Known rows, with every way that one mark hangs from another:
{leza badal {lupuv {satul ziso} {zavina zose}}}: [ 2.927  2.198 -0.912 -2.826  3.328 -0.588 -2.245 -3.669  3.144 -2.773
 -1.656 -3.916 -3.601 -1.162  0.326 -1.523 -1.230 -1.162]
{satul ziso zose}: [-1.416  2.126 -1.533 -0.419  2.441 -0.048 -3.470 -3.336  3.141 -3.658
 -1.058 -1.636 -3.263 -1.106 -1.882  0.586 -1.279 -0.651]
{zavina {zose gopun satul}}: [ 0.818  1.250 -1.043  1.631  3.592  1.193 -0.972 -3.241  1.075 -1.372
  0.403 -0.550 -1.791 -1.502 -0.520 -0.036  0.252 -2.253]
{leza badal {lupuv zavina}}: [ 3.429  2.220 -1.169 -2.268  2.488  0.325 -2.506 -3.767  2.517 -3.821
  0.042 -2.764 -3.183 -2.112 -1.009 -1.809 -3.235 -0.308]
{zavina zose}: [-0.143  1.507 -0.268  1.090  1.719  0.098 -2.932 -3.568  1.696 -2.954
  0.789 -1.284 -2.199 -1.424 -0.766 -0.135 -1.731 -1.002]
{satul {ziso zavina} {zose gopun}}: [-2.207  2.458 -3.843 -0.558  4.751 -0.346 -1.771 -3.967  0.472 -1.238
 -2.493 -1.439 -3.474 -1.727 -1.867 -0.425 -0.638 -1.246]
{ziso {satul {zose gopun}}}: [ 0.153  3.837 -1.618 -0.734  3.914  1.109 -2.544 -5.130  1.501 -3.008
 -0.981 -0.590 -2.408 -2.139 -2.242 -1.184 -0.159  0.136]
{zavina {zose gopun {satul ziso}}}: [-0.410  0.994 -1.609  1.264  3.989  0.484 -0.990 -2.430  2.235 -0.824
 -0.831 -0.662 -2.684 -1.018 -0.510  0.399  0.396 -2.615]
{lupuv {satul ziso {zose gopun}} zavina}: [-1.126  4.373 -3.255 -2.689  5.107 -1.741 -2.051 -4.519  1.754 -3.819
 -2.604 -3.009 -5.234 -1.094 -1.552 -0.421  1.506 -1.261]
{zose gopun {satul {ziso zavina}}}: [-0.833  1.320 -3.028  0.946  4.772 -0.330 -0.665 -2.114  1.874 -0.436
 -1.721 -1.276 -3.207 -1.596 -1.936  0.661 -0.506 -2.175]
{leza {badal tozu} lupuv}: [ 2.923  0.200  0.447  0.373  1.162  1.491 -3.888 -2.607  3.344 -4.322
  1.467 -2.865 -2.144 -2.551  0.448 -0.969 -3.459 -1.279]
{leza {badal tozu} {lupuv {satul zose} zavina}}: [ 4.014  2.744 -0.537 -2.895  2.507  0.706 -3.666 -4.595  2.286 -5.734
 -0.384 -4.161 -3.055 -1.966  0.402 -1.310 -1.017 -0.624]
{lupuv {satul {zose gopun}} zavina}: [ 0.022  4.607 -2.720 -2.462  4.674 -1.083 -2.088 -5.385  0.759 -4.473
 -1.360 -2.801 -4.332 -1.450 -1.833 -0.876  1.280 -0.981]
{leza {lupuv {zavina zose}}}: [ 2.150  3.193 -1.552 -1.019  2.452  0.474 -1.587 -5.192  0.863 -3.024
 -0.645 -2.048 -2.384 -1.396  0.120 -1.527 -2.135 -0.760]
{lupuv satul}: [-0.062  2.265 -0.158  0.394  2.165 -1.005 -3.315 -3.254  3.890 -4.371
  0.433 -3.157 -3.486 -1.306 -1.964  0.353 -0.924 -1.022]
{zose gopun {satul ziso}}: [-0.814  1.327 -1.927  1.110  4.041  0.031 -1.254 -1.871  3.353 -1.776
 -0.828 -1.237 -3.519 -1.211 -1.700  0.828 -0.119 -2.376]
{lupuv {satul ziso} {zavina zose}}: [-0.342  2.966 -1.391 -1.537  3.151 -2.183 -2.684 -3.564  2.507 -3.508
 -1.488 -3.102 -4.374 -0.518 -0.566  0.486 -0.040 -1.033]

Rows:
[-0.497  3.986 -2.081 -2.648  3.384 -1.884 -3.124 -4.177  2.926 -4.801
 -2.166 -3.312 -4.782 -0.744 -1.867  0.514  0.274 -0.436]  {lupuv {satul ziso zose} zavina}
[ 2.278  1.104 -1.167 -0.957  3.453  0.193 -2.058 -3.302  2.760 -0.702
 -1.884 -3.573 -2.225 -1.477  0.056 -1.604 -1.769 -1.477]  {leza badal {lupuv {satul {ziso {zavina zose}}}}}
[ 3.395  1.421 -0.490 -1.562  1.815  0.482 -3.530 -3.237  2.301 -4.833
  0.729 -3.225 -3.125 -2.296  0.503 -1.044 -3.315 -0.726]  {leza {badal tozu} {lupuv zavina}}
[ 0.103  2.287 -2.530 -0.578  4.603 -0.486 -0.677 -3.088  1.086 -1.425
 -1.452 -0.963 -3.702 -0.862 -0.479  0.176  0.631 -2.083]  {lupuv {zavina {zose gopun {satul ziso}}}}
[-1.969  1.521 -3.110  0.668  4.574 -0.871 -1.361 -3.401  0.074  0.038
 -1.726 -1.319 -3.137 -1.441 -0.569 -0.644 -1.058 -1.972]  {satul {ziso {zavina {zose gopun}}}}
[-1.722  2.142 -2.772  0.235  4.922 -1.570 -1.376 -3.620  0.983 -0.371
 -2.169 -2.655 -3.553 -1.136 -0.618 -0.423  0.414 -2.227]  {lupuv {satul {ziso {zavina {zose gopun}}}}}
[ 0.712  3.543 -1.634 -0.681  2.787  0.667 -2.975 -4.874  0.953 -2.482
 -1.493 -1.080 -1.629 -2.000 -2.789 -0.256 -1.840  1.213]  {ziso {satul zose} zavina}
[ 3.242  0.834  0.845 -0.171  1.676  0.807 -3.898 -2.901  4.294 -4.617
  1.036 -4.261 -2.530 -2.242  0.498 -0.901 -2.075 -1.664]  {leza {badal tozu} {lupuv satul}}
[ 0.715  1.338 -2.252  1.456  4.318  0.663 -0.292 -3.496 -0.375 -0.028
 -0.549 -0.558 -1.550 -1.614 -0.904 -0.223 -0.266 -2.056]  {ziso {zavina {zose gopun satul}}}
[-1.906  3.117 -3.436 -0.963  5.329 -1.029 -1.775 -4.139  1.269 -1.749
 -2.866 -2.738 -4.000 -1.359 -1.905 -0.321  0.818 -1.592]  {lupuv {satul {ziso zavina} {zose gopun}}}
[-0.002  3.855 -2.711 -0.818  4.628  0.715 -1.847 -5.412 -0.115 -1.582
 -1.837 -0.729 -2.094 -2.243 -2.512 -1.303 -0.678  0.424]  {ziso {satul {zose gopun}} zavina}
[ 5.263  0.806  0.169 -0.812  1.969  1.810 -2.275 -3.033  1.641 -3.326
  0.618 -2.223 -1.499 -1.909  1.573 -0.551 -1.968 -1.387]  {leza {badal tozu} {lupuv {zavina {zose satul}}}}
[-1.977  2.456 -2.706 -0.433  4.107  0.036 -2.361 -3.712  1.987 -2.697
 -1.590 -1.213 -3.857 -1.491 -1.624 -0.396 -0.112 -1.559]  {satul ziso {zose gopun}}
[ 0.101  3.557 -2.027 -1.279  4.477 -1.455 -1.549 -4.790  0.455 -3.037
 -0.657 -2.743 -4.054 -1.246 -0.495 -0.952  0.880 -1.605]  {lupuv satul {zavina {zose gopun}}}
[ 0.427  2.465 -1.054 -0.150  2.860 -0.300 -2.350 -3.397  5.062 -3.158
 -1.492 -3.766 -3.534 -1.101 -0.979 -0.495 -1.152 -1.595]  {leza {lupuv {satul ziso}}}
[ 2.089  1.232 -0.282 -1.102  2.853  0.128 -2.927 -2.537  5.404 -3.113
 -0.942 -4.064 -3.528 -1.522 -0.871 -1.121 -1.848 -1.468]  {leza badal {lupuv {satul ziso}}}
[ 0.111  2.833 -2.074  0.442  4.339  0.305 -1.518 -4.811 -0.513 -0.202
 -1.274 -0.681 -1.705 -2.046 -1.265 -1.347 -1.082 -0.213]  {ziso satul {zavina {zose gopun}}}
[-1.075  2.772 -2.310 -0.839  3.487 -1.116 -2.856 -3.799  2.459 -2.752
 -2.389 -3.095 -3.449 -1.114 -2.102  0.617 -0.284 -0.707]  {lupuv {satul {ziso zavina} zose}}
[-1.040  1.831 -1.498  0.363  3.189 -1.517 -2.380 -3.228  2.188 -1.355
 -1.739 -2.952 -3.125 -0.912 -0.860  0.450 -0.624 -1.401]  {lupuv {satul {ziso {zavina zose}}}}
[ 4.137  1.798  0.177 -1.832  2.091  0.287 -3.203 -4.059  1.945 -4.334
  0.294 -4.106 -2.666 -1.764  1.676 -1.337 -1.469 -1.345]  {leza {badal tozu} {lupuv satul {zavina zose}}}
[-1.322  2.152 -1.931  0.070  3.352 -1.953 -2.789 -2.652  3.382 -2.372
 -1.677 -3.415 -3.937 -1.176 -2.018  0.811 -1.216 -1.117]  {lupuv {satul {ziso zavina}}}
[ 2.150  1.190 -0.054 -1.379  2.317  1.167 -4.031 -3.164  4.430 -4.345
 -0.905 -4.036 -2.905 -1.661  0.574 -0.623 -0.908 -1.606]  {leza {badal tozu} {lupuv {satul ziso zose}}}
[ 0.938  3.271 -0.908 -1.224  2.673 -1.574 -2.609 -4.449  1.443 -4.125
 -0.206 -2.970 -3.655 -0.918 -0.840 -0.123 -0.242 -0.751]  {lupuv satul {zavina zose}}
